What can hang from each mark
K_891: K_652
K_274: K_451 K_652
K_84: K_521
K_451: K_274
K_300: K_521
K_521: K_300
K_855: K_185
K_185: K_38 K_855
K_38: K_185 K_451
K_652: K_300 K_855 K_891

Every row comes from one small tree of marks. Brackets hold a mark, then the marks that hang from it, in the order of their numbers. Every link used is in the known rows. Which tree was each row made from?
In the rows, 128 means zero.
Known rows
[K_891 [K_652 [K_855 [K_185 [K_38 K_451]]]]]: [ 61 113 131 155 123  66 137 119 106  71  68 152 125  82 116 189 144 109
 121 118 145 131 131]
[K_855 [K_185 [K_38 [K_451 K_274]]]]: [ 74 120 131 164 117  74 120 170 132  56  76 137 126  92 139 139 152  94
 136 116 118 118 141]
[K_185 K_38]: [ 98 124 133 153 141  96 115 154 113  64 103 134 171  99 123 139 139  93
 112 137 125 118 141]
[K_185 [K_38 [K_451 K_274]] K_855]: [ 82 125 129 163 133  71 141 183 136  50  56 132 132  90 150 139 135  90
 118 141 102 124 127]
[K_451 [K_274 K_652]]: [116 128  88 136 151  89  99 151 145  92 108 127 162 100 129 128 151  87
 122 139 106 126 170]
[K_38 [K_185 K_855] [K_451 K_274]]: [ 92 126 118 182 137  56 117 170 152  68  34 130 167  94 150 117 149  85
 115 136 107 118 153]
[K_891 [K_652 K_300]]: [120 117  88 109 182 115  92 117 118  76  67 132 185  91 101 139 118 106
 143 128  96 141 168]
[K_855 [K_185 [K_38 K_451]]]: [ 91 118 140 167 121  85 130 155 128  64  72 142 147  91 118 154 152 109
 116 118 137 138 127]
[K_652 [K_300 K_521] K_855 K_891]: [101 120 167 148 201  90  95 143 114 162 127 151 205 119 147 152 150  89
 136 118 158 147 169]
[K_274 K_451]: [124 111  99 145 158  91  95 139 112  77  71 136 164 103 110 153 146  87
  90 136 107 162 161]
[K_38 K_185 [K_451 K_274]]: [103 121 108 174 140  60  81 150 146  73  51 137 165 102 136 118 146  77
 122 134 110 119 161]
[K_891 [K_652 [K_300 K_521] [K_855 K_185]]]: [ 63 116 142 141 167  95 124 126 108 114 103 139 177  92 120 161 134 122
 150 101 135 134 167]
[K_891 [K_652 K_300 [K_855 [K_185 K_38]]]]: [ 57 124 133 120 149  87 144 127 103  89  97 145 165  89 132 159 146 124
 160 107 138 110 148]
[K_891 K_652]: [114 111  93 137 155 102  92 116 110  56  71 130 167  84  91 152 124  90
 113 135 105 136 170]
[K_84 [K_521 K_300]]: [129  99 110 144 184 108 105 136 131  93 107 137 211  93 103 148 130 110
 126 157 115 119 202]
[K_451 [K_274 [K_652 [K_855 K_185]]]]: [ 80 128 105 144 139  75 136 146 142 117 129 138 153  98 152 147 191  95
 134 117 152 114 180]
[K_652 K_300 [K_855 [K_185 K_38]] K_891]: [ 78 127 167 139 168  80 132 150 111 138 123 155 186 109 159 147 184 103
 159 102 177 118 156]
[K_855 K_185]: [107 115 117 156 143 107 118 147 132  75  94 130 180  93 117 135 172  96
 119 113 139 130 172]
[K_855 [K_185 [K_38 [K_451 [K_274 K_652]]]]]: [ 85 130 120 156 111  64 127 167 145  80  88 138 118  92 132 144 153 113
 131 120 116 125 128]
[K_652 K_300 K_855]: [109 124 110 116 194 107 118 129 127 122 104 147 202 108 147 148 160  94
 129 132 145 138 170]
[K_274 K_451 [K_652 K_300 K_891]]: [150 127 105 115 190  79  81 136 124 151  84 145 185 118 114 145 150 108
 122 127 115 176 155]
[K_521 K_300]: [123 115 108 137 176  92  96 136 131  89  77 130 227  91 104 140 145  96
 120 147 122 130 181]
[K_38 K_185]: [109 123 120 170 145  82  96 145 131  79  77 133 205 103 120 116 151  89
 112 135 129 112 164]

Which tree is each row?
[101 136 108 174 130  49 122 167 164  93  46 131 164  95 139 121 146 106
 111 140 108 123 139] | [K_38 [K_185 K_855] [K_451 [K_274 K_652]]]
[ 77 110 111 145 143  88 128 111 110  83  91 142 158  84 113 171 165  97
 122 113 148 126 179] | [K_891 [K_652 [K_855 K_185]]]
[ 92 132 104 163 141  39 105 134 151 124  80 150 155 108 149 145 162  89
 113 140 141 119 151] | [K_38 K_185 [K_451 [K_274 [K_652 K_855]]]]
[111 132  98 165 133  51  86 147 156  98  63 138 158 103 128 121 142  97
 117 138 110 125 147] | [K_38 K_185 [K_451 [K_274 K_652]]]
[124 134  84 109 176 101 100 151 150 111 103 128 180 105 137 115 145 105
 151 133  99 129 168] | [K_451 [K_274 [K_652 K_300]]]
[140 129  85 109 178  93 103 135 132 121  78 137 179 109 111 145 135 123
 114 135  98 170 147] | [K_274 K_451 [K_652 K_300]]
[111 132 156 137 197  81 101 139 125 186 142 151 203 119 138 157 148 109
 131 122 158 155 158] | [K_274 [K_652 [K_300 K_521] K_855 K_891]]
[ 98 121 106 143 138  66 138 129 124 127 104 146 152 102 124 179 182 113
  95 119 151 156 157] | [K_274 K_451 [K_652 [K_855 K_185]]]
[108 125 125 184 140  68 125 157 147  74  29 137 186  94 126 134 145 102
  95 140 124 137 137] | [K_38 [K_185 K_855] K_451]
[133 133 106 114 190  87  79 152 145 143 109 138 187 113 142 115 158  92
 159 125 113 135 178] | [K_451 [K_274 [K_652 K_300 K_891]]]
[ 48 128 184 155 151  89 150 165 110 120 134 142 177 105 150 150 145 126
 149 101 157 116 137] | [K_652 [K_300 K_521] [K_855 [K_185 K_38]]]
[100 128 129 130 181  75 118 137 117 159 113 145 174 115 128 172 128 125
 109 127 126 171 140] | [K_274 K_451 [K_652 [K_300 K_521] K_855]]
[145 120 109 144 165  68  81 136 117 130  90 143 163 113 105 159 159  93
  95 136 125 172 156] | [K_274 K_451 [K_652 K_891]]
[ 98 125 137 166 135  84 147 168 130  57  54 137 152  89 129 157 131 105
  95 143 120 142 113] | [K_185 [K_38 K_451] K_855]
[108 127 115 142 171  62  96 137 130 148 131 149 161 113 153 147 183  69
 127 135 153 124 184] | [K_451 [K_274 [K_652 K_855 K_891]]]
[115 133 112 114 197  76  96 139 137 168 125 149 181 118 165 137 176  86
 155 126 146 129 182] | [K_451 [K_274 [K_652 K_300 K_855 K_891]]]
[ 91 120 120 156 137  75 104 160 128  57  73 138 131  97 137 143 133  82
 123 140 105 127 136] | [K_185 [K_38 [K_451 K_274]]]
[ 80 129 135 154 121  61 152 137 134 113 103 155 137  96 133 183 168 121
 106 124 165 139 116] | [K_274 [K_652 [K_855 [K_185 [K_38 K_451]]]]]
[ 80 116 132 131 184  96 106 117 104 112 100 142 181  98 119 164 110 109
 137 123 122 140 162] | [K_891 [K_652 [K_300 K_521] K_855]]
[ 92 126 127 148 152  59 114 145 134 148 134 146 156 106 156 146 207  82
 140 110 167 121 189] | [K_451 [K_274 [K_652 [K_855 K_185] K_891]]]
[ 88 135 103 116 165  87 134 146 149 136 125 140 170 102 163 133 185 111
 160 111 143 118 177] | [K_451 [K_274 [K_652 K_300 [K_855 K_185]]]]
[103 120 142 133 187  92 117 137 124 151 111 154 202 110 152 147 196  94
 153 103 176 137 184] | [K_652 K_300 [K_855 K_185] K_891]
